Each row comes from the steps of one walk. Every step used is in the known rows, and no mark comes twice. Write the walk behind each row, first mark first.
(in the rows, 128 means zero)
Known rows
zipo > nakep > luzuz > metu > nikiz > mezav: 127,132,102,156,80,100,113,154,124,138,143,136,111,125,142,99,139,120
nakep > luzuz > metu: 121,130,148,116,99,118,101,116,121,136,127,144,142,125,137,134,137,94
luzuz > metu > nikiz: 143,130,89,96,112,136,99,149,133,139,103,122,138,121,126,130,142,118
nikiz > mezav > zipo > nakep > luzuz: 121,121,164,175,138,127,133,136,118,98,145,92,117,156,133,85,130,120
luzuz > metu > nikiz > mezav: 145,126,104,112,127,144,102,153,128,142,103,108,131,134,126,101,138,116
nakep > luzuz > metu > nikiz > mezav > zipo: 128,121,131,125,116,137,101,123,116,122,110,111,143,137,137,100,142,95
nakep > luzuz > mezav > nikiz: 114,127,126,111,99,117,140,99,135,156,137,111,153,131,138,142,112,120
mezav > zipo > nakep > luzuz: 116,123,136,144,106,111,121,131,128,77,149,116,130,128,135,130,142,123
mezav > zipo > nakep > luzuz > metu: 121,120,141,129,107,114,109,139,129,80,146,121,133,123,133,119,144,118
metu > nikiz > mezav > zipo > nakep: 135,125,78,163,132,142,136,145,124,111,109,74,122,151,131,99,138,136
zipo > metu > luzuz > mezav: 128,135,135,102,159,108,153,121,140,110,141,197,126,103,129,145,109,153
nikiz > mezav: 124,132,155,167,142,133,142,128,121,133,136,102,115,158,128,113,121,122
nikiz > mezav > luzuz > metu: 129,116,185,135,146,156,97,135,110,156,119,97,123,148,119,112,129,103
metu > luzuz: 127,153,153,164,135,110,156,99,125,108,144,155,126,127,128,179,129,125
zipo > mezav: 120,123,137,145,80,129,146,120,137,143,148,168,117,79,142,158,115,141
metu > luzuz > nakep: 131,158,140,142,150,98,151,104,125,119,144,182,114,133,114,148,139,133
nakep > luzuz > metu > nikiz: 127,129,113,118,97,126,101,120,119,138,111,130,143,126,138,128,142,98
metu > luzuz > mezav > zipo > nakep: 133,141,146,146,140,116,166,110,139,107,143,143,129,116,124,145,113,131
nikiz > mezav > luzuz: 121,120,178,156,144,152,115,124,109,151,123,92,119,154,121,128,125,111
luzuz > metu: 135,131,137,93,113,125,98,141,134,136,126,140,135,119,124,140,136,111

Which walk is each row?
116,118,134,126,76,125,144,118,141,145,164,140,134,87,145,160,116,160 | zipo > mezav > nikiz
126,121,179,151,181,137,139,128,120,80,140,118,122,150,126,91,125,133 | nikiz > mezav > zipo > metu > luzuz
135,127,83,142,140,152,119,135,115,156,93,88,120,154,119,112,140,128 | metu > nikiz > mezav > luzuz > nakep
130,143,144,130,136,115,169,98,140,134,148,132,142,123,126,163,108,141 | metu > luzuz > mezav > nikiz
133,124,91,153,132,158,122,133,114,150,93,75,125,151,125,128,135,124 | metu > nikiz > mezav > luzuz
128,119,98,109,154,137,118,144,124,123,110,144,123,126,130,120,129,150 | zipo > metu > nikiz > mezav > luzuz
130,122,90,99,162,131,116,147,124,129,110,157,116,129,123,104,134,154 | zipo > metu > nikiz > mezav > luzuz > nakep
135,133,76,162,131,144,140,135,123,137,102,82,123,153,131,118,133,133 | metu > nikiz > mezav
129,121,113,110,118,123,149,135,152,127,135,112,132,115,123,124,106,135 | luzuz > mezav > zipo > nakep
128,120,125,98,134,137,149,120,149,127,122,104,144,121,119,134,104,129 | luzuz > mezav > zipo
124,107,166,114,82,152,102,127,126,166,132,164,125,69,133,157,123,121 | zipo > mezav > luzuz > metu
133,148,143,144,139,117,170,99,137,132,136,151,130,118,124,162,107,127 | metu > luzuz > mezav
125,126,109,86,114,122,154,119,154,165,141,95,151,126,126,150,100,150 | luzuz > mezav > nikiz
127,123,171,141,189,131,137,131,120,85,140,131,117,154,120,75,130,137 | nikiz > mezav > zipo > metu > luzuz > nakep
145,122,103,115,124,140,99,163,129,125,111,105,128,132,126,87,143,119 | luzuz > metu > nikiz > mezav > zipo > nakep
127,143,132,102,167,94,139,124,132,102,146,219,115,115,122,134,131,157 | zipo > metu > luzuz > nakep
128,128,72,98,138,119,128,142,135,111,116,163,127,114,133,142,131,158 | zipo > metu > nikiz
120,128,141,96,130,133,91,119,115,167,117,142,123,133,105,163,145,117 | mezav > luzuz > nakep
